Each row comes from the steps of one path. Every step used is in the known rows, and no mark comes twice. Write the path behind each row, first mark first.
Known rows:
zumuku/zolo/zefo: [-18 -46  -6 -36  15  -3  30  19  41 -37 -16  62  38 -13  -5 -51 -59  37
 -38  48   3  -7  -7 -15 -11]
zumuku/zefo: [-19 -22  14 -24  17 -22   4   0  24 -39 -49  49  34 -31 -28 -32 -30  23
  22  46 -14  -2  -7 -40   1]
soli/piro/zumuku/zefo: [  6 -17   5 -42  -1 -32  -8 -11  22 -41 -48  26  13 -36 -40  20 -31  -7
  54  22  -7 -13 -10 -34  25]
senezu/pali: [-26 -10 -24 -31 -14 -51 -12 -13  22 -47 -37  61 -10   4   4 -30 -18  32
  -5  -1  13 -14   8 -27   7]
soli/piro/suvil/zumuku/zolo: [  7 -10  -3 -59  22 -41  19  -6  26 -43 -44  20   7  -8 -45  33 -23 -10
  70   3  -4 -19 -42 -16  11]
suvil/zumuku: [  8 -13 -10 -24   3 -29  17 -14  30 -41 -44  47 -25 -20 -15   7   5 -13
  51 -21  13  25 -35 -18  31]
zefo/zumuku/zolo: [-25 -41  -1 -26  40  -7  15  12  32   1 -33  55  28  11 -24 -54 -48  41
   2  66   2  18 -16 -28  -9]
senezu/zumuku: [-18 -38  -4 -16 -14 -28   2 -28  -1 -41 -45  65  22  17  -7 -41   5  41
  -5  -1   9  -5   9 -20  26]
senezu/zumuku/soli/piro: [ -9 -13 -10 -29  -4 -26  29 -32   6 -39 -45  57  19  43 -19   9  39  26
  43 -54   2 -52  39 -37  51]
senezu/zumuku/zolo: [-21 -44   2 -32  20 -13   2 -20  14 -40 -45  55  49  -6 -16 -40 -36  48
  -3  51  -8 -15 -26 -24  -8]
suvil/zumuku/zolo: [  1 -25  -2 -38  32 -15  14  -9  37 -40 -43  43  14 -34 -22  -3 -36   5
  41  35  -6   9 -58 -21  -5]
piro/zumuku/zefo: [  6 -22   9 -30   5 -17  -7 -10  29 -42 -49  31  13 -47 -30   4 -31  -2
  36  39  -7   7 -21 -37  15]
piro/zumuku: [  8 -17 -11 -29 -11 -21   4 -22  29 -38 -46  41 -20 -26 -23  15  -2  -4
  46  -5  18  16 -13 -20  45]
soli/piro: [-21  -5 -11 -39  -2 -50  18  -8   8 -33 -45  54   8  10 -36   0   3  16
  50 -23   5 -26  26 -19  41]
senezu/pali/zumuku: [-23  -2 -28 -31 -31 -56  14 -35   7 -70 -22  55   3   2   0 -44  -4   6
  -3  10  15 -29  16 -13  39]
zumuku/soli: [-12  -6  -6 -14  20   4  45 -20  36 -38 -47  65  10  15 -10  -8  43  26
  41 -28   2 -20  23 -49  41]
zolo/zefo/zumuku/soli/piro/suvil: [ -5  -5 -10 -44  -6 -40  52   8  21 -19 -24  33  -4  79 -39  16  28   6
  37 -59  20 -42  53 -24  50]
zolo/zefo: [-18 -38 -10 -24  -9 -15  33  15  34 -37 -15  67  12   2   0 -49 -27  29
 -34   7  18   2  19 -13  17]
piro/suvil/zumuku/zefo: [ 11 -11  12 -37   8 -38   8  -2  23 -48 -49  19   2 -20 -40  18 -17 -19
  58   7  -7   0 -34 -31  10]
pali/senezu: [-18  -1 -10 -12  -3 -31   9 -14  22 -38 -56  61  19 -17 -22 -58  -1  20
  26  60   1  12  10  10  57]
zefo/zumuku/piro: [-17 -34 -11  -7  25  -1  46  -9  28   2 -25  72   5  49  -1 -37  38  34
  14 -36  28   9  32 -46  48]
senezu/pali/zumuku/piro/suvil: [ -9   3 -19 -44 -20 -52  47 -33   6 -63 -27  36   1  45 -16   5  52  -1
  38 -58  24 -53  35 -29  63]
zefo/zumuku/piro/suvil: [-10 -14  -6 -30   8 -29  50  -3  18 -11 -31  42  -3  69 -28  -5  48  16
  40 -53  30 -12  37 -35  54]
pali/senezu/zumuku/zolo/zefo: [-13 -55  -8 -27  -1  -8  15   2  27 -43 -19  61  54   0   5 -73 -57  44
 -58  72   3  -9  -6   5   4]
pali/zumuku/piro: [-13 -13 -13 -20   1 -17  62 -42  15 -54 -26  66  23  14  -2 -25  54   9
  31 -35  19 -31  31 -36  74]
zefo/zumuku: [-25 -33  -8  -9  12 -20  18   9  24  10 -30  63  -6  38 -18 -57  -9  33
  -1  16  21  37  18 -24  25]

Write each row's path:
[ 13  -8 -10 -20   6   9  34 -31  41 -41 -47  48 -11   0 -10  27  41   3
  58 -37   9 -11   7 -46  54]  piro/zumuku/soli
[ 10 -18 -12 -19  17  -9  45 -29  32 -39 -37  60 -10   3   3  14  49  -3
  55 -65  20  -2 -11 -42  53]  suvil/zumuku/piro
[-17 -42 -11 -38   1 -10  43   5  33 -53  -7  58  42 -11  -3 -59 -52  21
 -40  54   5 -19  -1  -7   7]  pali/zumuku/zolo/zefo
[  9  -9 -14 -43 -16 -39   4 -23  19 -37 -44  33 -22 -13 -35  38   1 -13
  66 -26  16  -6   3 -16  57]  soli/piro/zumuku
[  3 -21  -6 -54  17 -23   4 -16  31 -37 -44  32  16 -30 -39  21 -40   6
  53  32  -4 -17 -28 -22  17]  soli/piro/zumuku/zolo
[-15 -26  -8  -9 -19 -31  -5 -33  -1 -45 -53  63  31   9  -7 -63   4  36
  -5  41   7   2   8   7  49]  pali/senezu/zumuku
[-13  10 -25 -39 -15 -44  37 -36  11 -58 -29  51   7  32 -13   7  34   4
  46 -48   5 -67  46 -32  58]  senezu/pali/zumuku/soli/piro
[ -8 -25  -9 -32   2 -23  57   8  25 -12 -16  45  -1  74 -18 -14  34  17
   8 -54  32 -14  42 -30  51]  zolo/zefo/zumuku/piro/suvil
[-20 -51 -13 -11   2 -10  29  27  34   8  -6  67  -1  47  -2 -72 -32  35
 -48  16  29  35  27 -17  15]  zolo/zefo/zumuku
[-13 -50 -14  -8  15   6  54   5  36   2  -6  75  10  56  14 -49  21  36
 -24 -33  34   8  40 -40  42]  zolo/zefo/zumuku/piro
[  5 -37  -7 -47   7 -18  34  17  43 -44 -14  37  13  -4 -14 -10 -47   4
  -9  16  10  -5 -29  -9  -2]  piro/suvil/zumuku/zolo/zefo
[ 14   0  -8 -39  -6 -47  24 -10  23 -46 -45  26 -32   4 -34  33  20 -26
  72 -44  16   9 -28 -12  39]  piro/suvil/zumuku
[-10 -35 -11  -3  16  16  54   8  46  -2 -15  70   5  56   5 -42  18  33
 -17 -21  21   3  39 -42  29]  zolo/zefo/zumuku/soli
[  2 -49  -9 -40   3  -1  21  10  47 -39 -16  48  20 -25  -6 -22 -60  18
 -26  44  10   0 -20 -13   1]  piro/zumuku/zolo/zefo
[ 15   7 -11 -50 -10 -62  23 -13  15 -45 -45  19 -32  16 -45  51  20 -33
  87 -62  16 -10 -15 -10  48]  soli/piro/suvil/zumuku
[-14 -10 -26 -25 -11 -32  43 -45  14 -62 -20  65  12  20  14 -27  41  12
  11 -39  23 -44  32 -39  60]  senezu/pali/zumuku/piro
[-13 -10 -13 -24  15 -21  40  -8  22  -6 -35  56   1  56 -25  -2  30  20
  47 -44   8 -25  47 -39  50]  zefo/zumuku/soli/piro
[-19 -13  -4 -32 -11 -45   0 -20  11 -67 -30  43  31 -24 -12 -44 -35   7
  -2  50  -8 -29   2 -31  11]  senezu/pali/zumuku/zefo
[  7 -32  -9 -56   5 -30  33  16  37 -43 -14  34  13   5 -20   3 -46  -2
   4   3   9 -21 -20  -7   5]  soli/piro/suvil/zumuku/zolo/zefo
[-22 -20  -4 -39  16 -21  32 -21  19 -55 -33  49  46 -25 -27 -42 -31  16
  17  66  -7 -21 -18 -17  15]  pali/zumuku/zolo
[ -6  21 -20 -56 -22 -66  40 -26   4 -62 -34  25  -3  56 -37  31  43  -8
  62 -64  10 -74  47 -25  60]  senezu/pali/zumuku/soli/piro/suvil
[  4 -43 -11 -50   0 -13  20   8  41 -38 -16  42  20 -16 -14  -8 -58  12
 -13  28  10 -16 -11 -12   8]  soli/piro/zumuku/zolo/zefo
[-10  -1 -12 -15   2  -5  62 -38  24 -58 -35  60  18  15  -8 -18  52   8
  37 -21   5 -36  29 -38  60]  pali/zumuku/soli
